What can hang from each mark
J_338: J_453
J_8: J_508 J_585 J_614
J_852: J_8 J_255
J_585: J_8
J_508: J_518
J_614: J_518
J_848: J_852
J_453: J_8 J_255 J_338

Every row comes from one small tree of marks. Brackets hold a mark, then the marks that hang from it, in the order of their numbers. Every link used is in the known rows. Which tree was each row made from?
Known rows
{J_338 J_453}: [-0.08 -0.92 -2.61  1.31 -1.62  1.50  0.32  0.19 -0.83  0.34 -2.39 -1.04
  0.68 -1.69  0.00 -0.33 -0.21 -0.46  1.52  0.65  0.73  0.63 -0.65  1.87
  0.29]
{J_8 J_508 J_585}: [-0.59  0.87  0.56  2.53  0.08  1.78  1.65  0.28  0.52 -0.06 -0.24  2.55
 -0.42  2.15  0.23 -0.02 -0.30 -0.66 -1.73  0.07  0.84  0.06 -0.07 -0.08
 -0.71]
{J_852 {J_8 J_614} J_255}: [ 1.34 -3.36  4.40 -0.29 -2.13 -0.10 -3.67  0.90  0.10  0.82  3.51  4.64
 -0.64 -0.44 -0.56 -0.67 -0.38 -2.63 -2.08  5.80 -2.18 -2.66  2.05  2.15
 -3.74]
{J_852 {J_8 J_508 J_585 J_614} J_255}: [ 0.98 -2.79  4.83  2.50 -1.99  1.42 -2.38  1.32  0.93  0.90  3.41  7.24
 -1.42  1.98 -0.08 -0.51 -0.44 -3.29 -3.81  6.07 -1.38 -2.52  1.59  2.19
 -4.42]
{J_453 J_8 J_255}: [ 2.61 -2.16  0.62  0.99  1.20 -1.94 -0.67 -1.38  2.44 -2.25 -4.22  1.64
  1.49  0.50 -1.46  1.94 -3.30  0.39 -2.19 -0.07 -2.93  2.05  0.61 -2.31
  2.03]
{J_848 {J_852 {J_8 {J_508 J_518} J_614}}}: [-1.79 -4.18  4.34  0.47 -6.86  1.66 -0.09  3.12 -2.26  2.25  6.10  2.11
 -1.86 -1.92  0.87  0.31 -1.22 -1.85 -2.48  4.70  5.89  0.00  0.13 -0.26
 -2.59]
{J_585 {J_8 J_508 J_614}}: [ 2.04 -1.59 -1.02  4.16  0.91  3.68  1.52  1.23  0.02 -2.42  3.89  2.93
 -0.26  0.56  2.78  2.20 -1.17  0.98 -3.90  0.80  3.25  2.25 -0.96 -0.57
 -1.57]
{J_848 J_852}: [ 0.05  0.91 -0.13 -0.02 -3.44 -0.13 -0.17  0.44 -0.67  1.24  1.54 -1.11
 -0.07 -0.98 -2.06 -0.64 -2.52 -1.77 -1.69  1.97  1.63  2.15 -0.39 -0.11
 -1.31]
{J_585 {J_8 {J_508 J_518} J_614}}: [ 0.33 -3.34  0.66  3.95 -1.54  3.10  1.82  1.72 -0.28 -1.19  4.47  2.46
 -1.15 -1.26  2.81  2.34  0.29  0.63 -1.81  1.11  4.01  1.55 -0.57 -1.25
 -0.74]
{J_852 J_8 J_255}: [ 1.27 -3.85  3.89 -1.39 -1.17 -0.32 -3.05 -0.89  1.18  0.22  2.33  4.15
 -1.30 -0.13 -1.43 -0.68  0.59 -0.31 -0.08  4.06 -3.79 -3.41  1.81  1.36
 -1.31]
{J_338 {J_453 {J_8 J_508 J_614}}}: [-0.28 -2.13 -1.83  4.48  0.05  2.84  2.09  2.40 -0.52 -1.13 -2.39  1.67
  1.21  0.17  0.91  2.11 -2.93  0.43 -2.70  1.42  4.06  5.66 -1.23 -0.12
  0.95]
{J_848 {J_852 {J_8 J_585 J_614} J_255}}: [ 1.10 -0.81  4.75  0.47 -5.37 -0.65 -5.04  0.93  0.17  3.59  4.30  5.23
 -0.04 -0.43 -4.21 -1.77 -3.52 -7.91 -4.91  7.78 -1.32 -1.22  2.25  2.85
 -6.83]
{J_508 J_518}: [-1.71 -1.47  1.46  0.01 -2.09 -0.52  0.40  0.91 -0.34  1.22  0.60 -0.56
 -1.08 -1.79 -0.22  0.11  0.87 -0.43  1.71  0.42  1.03 -0.65  0.50 -0.29
  1.03]
{J_338 {J_453 {J_8 J_508 J_585 J_614}}}: [-1.07 -0.14 -1.49  5.62 -0.08  2.43  0.99  2.33  0.19  0.67 -3.32  3.66
  1.71  0.84 -0.63  1.31 -3.86 -2.99 -3.76  1.36  3.10  5.11 -0.66  0.53
 -1.24]
{J_852 {J_8 J_508 J_614}}: [-0.22 -3.78  2.55  0.79 -1.39  2.30  0.11  2.10 -1.33 -0.04  3.62  3.66
 -0.64  0.60  3.26  0.51  0.35  0.35 -2.42  2.48  3.18 -1.35 -0.28  0.31
 -2.16]
{J_8 J_614}: [ 0.21  0.37  0.81  1.28 -0.89  0.07 -0.60  1.69 -0.94  0.66  1.33  0.58
  0.65 -0.07  0.88 -0.13 -0.91 -2.55 -2.10  1.74  1.93  1.01 -0.08  0.86
 -2.10]
{J_8 {J_614 J_518}}: [ 1.00 -0.13  0.53  1.60 -0.43  0.29  4.21  1.99 -2.27 -0.23  2.79  2.59
 -0.06 -1.19 -0.29 -0.37 -2.15 -4.59 -1.24  2.12  0.14  2.13 -1.06  1.06
 -1.86]
{J_8 J_508 J_614}: [-0.03 -0.81  0.82  2.58 -0.85  2.15  2.06  2.49 -0.88 -1.13  1.95  1.38
 -0.81  1.19  2.85  0.77 -0.36  0.54 -2.90  1.91  3.71  1.47 -0.53  0.05
 -0.99]
{J_852 {J_8 J_508 J_585} J_255}: [ 0.58 -3.20  4.15  1.25 -1.02  1.22 -1.59 -0.58  1.70  0.20  2.19  6.85
 -1.97  2.22 -0.99 -0.55  0.20 -0.85 -1.77  4.25 -3.32 -3.61  1.63  1.48
 -2.18]
{J_848 {J_852 J_8 J_255}}: [ 1.19 -2.96  3.62 -1.68 -4.33 -0.34 -3.32 -0.63  0.15  1.37  4.04  3.15
 -1.09 -1.09 -3.81 -1.42 -1.75 -1.80 -1.86  6.05 -2.25 -1.66  1.54  1.19
 -2.90]
{J_338 {J_453 {J_8 {J_508 J_518} J_585}}}: [-2.90 -2.17 -0.40  4.40 -1.15  1.41  1.96  1.16  0.83  1.26 -4.22  2.81
  0.28 -0.86 -1.92  1.76 -1.57 -1.28 -0.05  0.00  2.15  3.43 -0.32 -0.54
  2.02]
{J_453 {J_8 J_585} J_255 J_338}: [ 3.39 -0.96  0.77  3.03  1.64 -2.11 -2.90 -3.71  4.53 -1.93 -6.49  3.56
  2.99  0.22 -3.27  1.89 -5.30 -3.61 -5.26 -0.53 -5.33  1.32  2.09 -2.04
  0.91]

Which tree is each row?
[ 2.43 -2.20 -1.41  4.76  1.35  3.90  6.51  1.35 -1.40 -3.16  5.05  5.16
 -0.65 -0.58  1.44  1.90 -2.23 -0.86 -2.73  1.17  1.65  3.19 -2.22 -0.29
 -1.48]	{J_585 {J_8 J_508 {J_614 J_518}}}
[ 0.94 -2.09  4.16 -0.56 -0.99 -0.76 -4.33 -1.40  1.75  1.86  1.39  5.68
 -0.53  0.71 -2.89 -1.11  0.06 -3.47 -1.01  4.23 -4.77 -4.19  2.22  2.27
 -3.49]	{J_852 {J_8 J_585} J_255}
[ 1.76 -4.43 -1.89  3.77 -0.13  1.83  1.94 -0.80  1.51 -3.89 -5.74  1.57
  0.48  0.00  0.13  2.20 -2.97  2.78 -1.66  0.68 -0.64  3.23 -0.55 -1.40
  3.64]	{J_338 {J_453 {J_8 J_508} J_255}}
[ 3.16 -4.33  0.57  3.33  1.74  0.25  0.71 -3.10  4.04 -5.41 -5.05  2.94
  0.78  0.96  0.07  3.30 -4.18  2.17 -4.71 -0.51 -2.68  2.35  0.89 -3.58
  4.29]	{J_453 {J_8 J_508} J_255 J_338}
[ 0.02 -3.76 -0.25  2.97 -0.57  3.02  2.37 -0.17  0.49 -1.99  3.20  2.20
 -1.98 -0.99  1.98  2.43  0.88  3.09  0.15 -0.79  2.35  0.60 -0.58 -1.67
  1.31]	{J_585 {J_8 {J_508 J_518}}}
[ 3.48 -2.96  0.49  1.92  1.78 -1.69 -1.59 -3.46  3.84 -3.54 -5.82  2.04
  1.94 -0.56 -2.00  2.47 -4.45 -0.49 -3.83 -0.38 -4.68  2.02  1.50 -2.72
  3.03]	{J_453 J_8 J_255 J_338}
[-1.30 -4.67  6.22  1.09 -3.26  0.54 -1.34  0.09  1.12  1.17  2.46  6.38
 -3.20  0.35 -1.05 -0.23  1.36 -1.17 -0.28  4.58 -1.95 -4.39  2.29  1.07
 -1.38]	{J_852 {J_8 {J_508 J_518} J_585} J_255}
[ 2.29 -0.82 -1.74  3.15 -0.42 -0.83 -1.78 -1.60  2.18 -0.27 -7.21  2.27
  2.66 -0.40 -3.42  0.84 -4.21 -3.39 -1.76  0.66 -3.15  2.37  0.50  0.21
  0.32]	{J_338 {J_453 {J_8 J_585} J_255}}
[ 1.51 -2.25 -1.67  4.79 -0.41  1.42  0.78 -1.13  2.32 -2.04 -6.71  3.52
  1.18  0.86 -1.51  1.53 -3.94 -0.75 -2.71  0.79 -1.51  2.67  0.07 -0.55
  1.74]	{J_338 {J_453 {J_8 J_508 J_585} J_255}}
[ 3.83 -2.64  1.24  3.18  0.91 -1.44 -2.29 -1.57  3.09 -3.03 -4.44  2.17
  2.95 -0.75 -1.03  2.53 -5.67 -2.76 -6.00  1.31 -2.75  2.69  1.70 -2.05
  0.79]	{J_453 {J_8 J_614} J_255 J_338}
[ 0.56 -5.24  3.88  0.19 -0.92  1.73 -0.53 -0.43  1.09 -1.63  3.04  5.33
 -2.83  1.08  0.55 -0.01  1.14  2.63 -0.77  4.16 -2.16 -3.14  1.22  0.68
 -0.32]	{J_852 {J_8 J_508} J_255}
[-0.02  0.89 -2.08  4.52  0.82  0.45  3.17  2.08 -1.28  1.78 -2.70  4.61
  2.54 -1.85 -3.68  0.34 -5.44 -7.47 -1.96  1.70 -0.49  5.49 -1.44  1.78
 -2.00]	{J_338 {J_453 {J_8 J_585 {J_614 J_518}}}}
[ 3.53 -3.82  1.43  4.64  0.77  0.57  0.24 -1.18  3.21 -4.84 -3.63  3.33
  1.53  0.89  0.87  3.15 -5.01 -0.04 -6.69  1.50 -0.86  3.41  0.90 -2.81
  2.02]	{J_453 {J_8 J_508 J_614} J_255 J_338}
[ 0.40 -1.15  0.45  3.12 -0.44  2.29  6.96  2.48 -2.15 -1.88  3.38  3.64
 -1.46  0.05  1.64  0.60 -1.74 -1.51 -1.58  2.21  1.93  2.48 -1.88  0.35
 -0.68]	{J_8 J_508 {J_614 J_518}}
[ 1.36 -1.53  4.78  0.62 -2.14 -0.57 -4.72  0.78  0.78  2.52  2.73  6.15
  0.22  0.37 -2.09 -1.31 -0.92 -6.03 -3.36  5.86 -2.91 -3.22  2.22  3.01
 -5.82]	{J_852 {J_8 J_585 J_614} J_255}
[ 0.34  0.86  0.89  4.17 -0.17  1.93  5.75  2.35 -1.51 -0.16  2.45  5.17
 -0.96  1.01  0.09 -0.34 -2.51 -4.80 -2.76  2.33  1.17  2.22 -1.57  1.11
 -2.36]	{J_8 J_508 J_585 {J_614 J_518}}
[ 2.76 -2.45  1.04  4.59  1.59 -0.04 -0.33 -3.09  4.52 -3.82 -6.01  4.52
  1.57  1.79 -1.62  2.63 -4.88 -1.08 -5.78 -0.21 -3.52  1.89  1.51 -2.85
  2.26]	{J_453 {J_8 J_508 J_585} J_255 J_338}
[-0.95  0.71 -2.26  2.96  0.85  0.19 -0.95 -0.15  1.17  1.80 -5.43  1.98
  2.58 -0.54 -3.37  0.65 -3.29 -3.32 -0.93 -0.57 -0.63  3.45 -0.28  0.69
 -0.12]	{J_338 {J_453 {J_8 J_585}}}
[ 2.36 -3.04 -2.07  2.19 -0.32 -0.28 -0.61 -1.25  1.79 -1.92 -6.39  0.58
  1.88 -1.28 -1.67  1.63 -3.62  0.09 -0.52  0.71 -2.24  2.75  0.30 -0.45
  2.29]	{J_338 {J_453 J_8 J_255}}
[-0.66 -1.08  2.15  0.59 -3.76  1.67 -0.82  0.66 -0.25  2.26  2.98  3.83
 -0.49  0.68 -1.56 -0.76 -2.22 -2.26 -3.41  2.86  2.21 -0.79  0.02  0.13
 -3.15]	{J_848 {J_852 {J_8 J_508 J_585}}}
[ 0.44 -4.14  2.02  1.23 -0.97  2.44  4.81  2.21 -2.54 -0.63  5.02  5.73
 -1.52 -0.79  1.86  0.33 -1.19 -1.59 -1.47  3.00  1.35 -0.11 -1.44  0.78
 -1.68]	{J_852 {J_8 J_508 {J_614 J_518}}}
[-2.28 -3.91 -0.12  4.41 -1.76  2.16  2.40  2.91 -0.93 -0.01 -2.26  1.28
 -0.09 -1.74  0.82  2.50 -1.96 -0.11 -1.10  1.67  4.99  4.96 -0.54 -0.52
  1.75]	{J_338 {J_453 {J_8 {J_508 J_518} J_614}}}
[ 0.91 -0.83  0.83  3.06  2.06 -0.61 -1.64 -0.16  1.93 -1.00 -2.69  1.96
  3.01 -0.71 -1.12  2.23 -4.38 -2.78 -5.11  0.37 -0.09  3.97  0.81 -1.63
 -0.07]	{J_453 {J_8 J_614} J_338}
[ 1.49 -5.34  4.30  1.73 -1.37  2.04  3.99  1.60 -1.29 -1.54  5.54  7.95
 -2.85 -0.27  0.29  0.03 -1.00 -1.54 -1.92  6.46 -2.01 -1.04  0.00  1.93
 -2.16]	{J_852 {J_8 J_508 {J_614 J_518}} J_255}
[ 3.21 -3.08 -1.91  3.99 -0.70 -0.07  3.55  0.61 -0.68 -1.95 -3.78  3.28
  1.74 -2.76 -1.75  1.26 -5.68 -4.24 -1.77  3.11 -2.14  4.99 -1.15  0.58
  0.53]	{J_338 {J_453 {J_8 {J_614 J_518}} J_255}}
[-0.80 -2.82 -2.59  3.22  1.07  2.58  2.69  0.60  0.60 -1.56 -3.82  1.34
  0.16  0.08  0.07  2.09 -2.07  2.74 -0.61 -0.37  1.85  4.47 -1.09 -1.07
  3.13]	{J_338 {J_453 {J_8 J_508}}}
[ 2.75 -1.52  1.30  2.38  0.20 -1.55 -1.46  0.07  1.42 -1.44 -2.93  2.25
  1.94  0.29 -0.62  1.96 -4.09 -2.19 -4.10  1.84 -1.05  3.10  0.80 -1.89
 -0.26]	{J_453 {J_8 J_614} J_255}
[ 1.94 -2.92  3.99 -0.04 -4.64  0.05  0.84  1.48 -2.01  1.33  6.59  5.82
 -1.19 -2.37 -3.85 -1.52 -4.20 -6.10 -2.78  8.38 -2.03  0.37  0.56  2.51
 -4.89]	{J_848 {J_852 {J_8 {J_614 J_518}} J_255}}
[-2.10 -0.34  3.10  3.56 -3.11  1.23  1.04  3.19 -0.74  1.63  1.57  2.76
 -1.25  0.36  1.23  0.61 -0.07 -3.76 -2.20  2.32  3.77  0.34  0.40  0.26
 -2.35]	{J_8 {J_508 J_518} J_585 J_614}
[-1.68 -5.14  4.36  0.49 -3.43  1.70  0.18  2.55 -1.57  1.14  4.28  3.16
 -1.86 -1.24  2.95  0.78  1.23 -0.20 -0.71  2.72  4.16 -1.87  0.28 -0.07
 -1.37]	{J_852 {J_8 {J_508 J_518} J_614}}
[-2.54 -3.56  4.03  0.74 -2.66  1.17 -0.39  0.79 -0.08  2.26  1.94  4.28
 -1.60 -0.08  0.45  0.12  1.58 -1.03  0.19  1.01  1.35 -3.41  0.76 -0.05
 -0.78]	{J_852 {J_8 {J_508 J_518} J_585}}
[ 0.49  2.19  0.69  2.72 -0.33 -0.34  3.16  2.04 -1.54  1.50  1.70  3.92
  0.74 -0.70 -1.97 -0.95 -2.84 -7.89 -2.02  2.24 -0.66  1.73 -1.12  1.78
 -3.89]	{J_8 J_585 {J_614 J_518}}
[ 3.04 -0.92 -1.79  3.24  1.42  1.82  3.83  0.77 -1.39 -1.60  4.59  4.28
  0.76 -2.20 -0.35  1.06 -2.51 -3.69 -1.91  1.01  0.01  2.70 -1.81  0.64
 -2.72]	{J_585 {J_8 {J_614 J_518}}}
[ 2.43 -0.49 -1.06  4.21 -1.32 -0.41 -2.46  0.26  1.30  0.34 -6.25  2.48
  3.40 -0.74 -2.28  0.70 -5.22 -5.99 -4.03  2.55 -1.24  3.36  0.59  0.93
 -1.85]	{J_338 {J_453 {J_8 J_585 J_614} J_255}}
[ 0.68  1.02  0.99  3.71  1.89 -1.13 -2.65 -0.31  2.75  0.68 -3.52  3.44
  3.68  0.19 -2.83  1.55 -5.28 -6.13 -6.17  0.05 -0.98  3.36  1.53 -1.01
 -1.97]	{J_453 {J_8 J_585 J_614} J_338}
[ 2.07 -0.84  1.73  4.65  0.12  0.11 -0.20  0.58  2.14 -1.53 -2.88  4.79
  1.36  2.47 -0.15  1.90 -4.39 -2.68 -6.16  1.80 -0.14  3.19  0.48 -1.64
 -1.01]	{J_453 {J_8 J_508 J_585 J_614} J_255}
[-2.37 -1.00  2.39  2.45 -2.00  0.77  1.80  1.13  0.40  1.22  0.33  2.23
 -1.70  0.79  0.07  0.50  0.72 -1.34 -0.17  0.49  1.97 -0.32  0.31 -0.51
  0.12]	{J_8 {J_508 J_518} J_585}
[-1.21 -3.90  2.65  3.86 -0.01  0.93  1.39  1.05  1.49 -1.49 -1.37  2.60
  0.44 -0.98  0.64  3.50 -2.93 -0.56 -4.18  0.62  2.74  4.18  0.72 -3.12
  2.41]	{J_453 {J_8 {J_508 J_518} J_614} J_338}
[-0.48 -3.05  1.69 -0.37 -3.66  2.04  0.22  0.57 -0.86  0.51  4.20  2.28
 -1.34 -0.12 -0.14 -0.18 -1.39  1.15 -2.17  2.62  2.81 -0.56 -0.37 -0.50
 -1.25]	{J_848 {J_852 {J_8 J_508}}}
[-1.24 -0.61 -2.21  4.49  0.88  2.21  1.62  0.25  1.09  0.04 -4.80  3.06
  1.23  1.09 -1.53  1.29 -2.84 -0.25 -1.77 -0.58  1.11  3.96 -0.53 -0.16
  1.20]	{J_338 {J_453 {J_8 J_508 J_585}}}
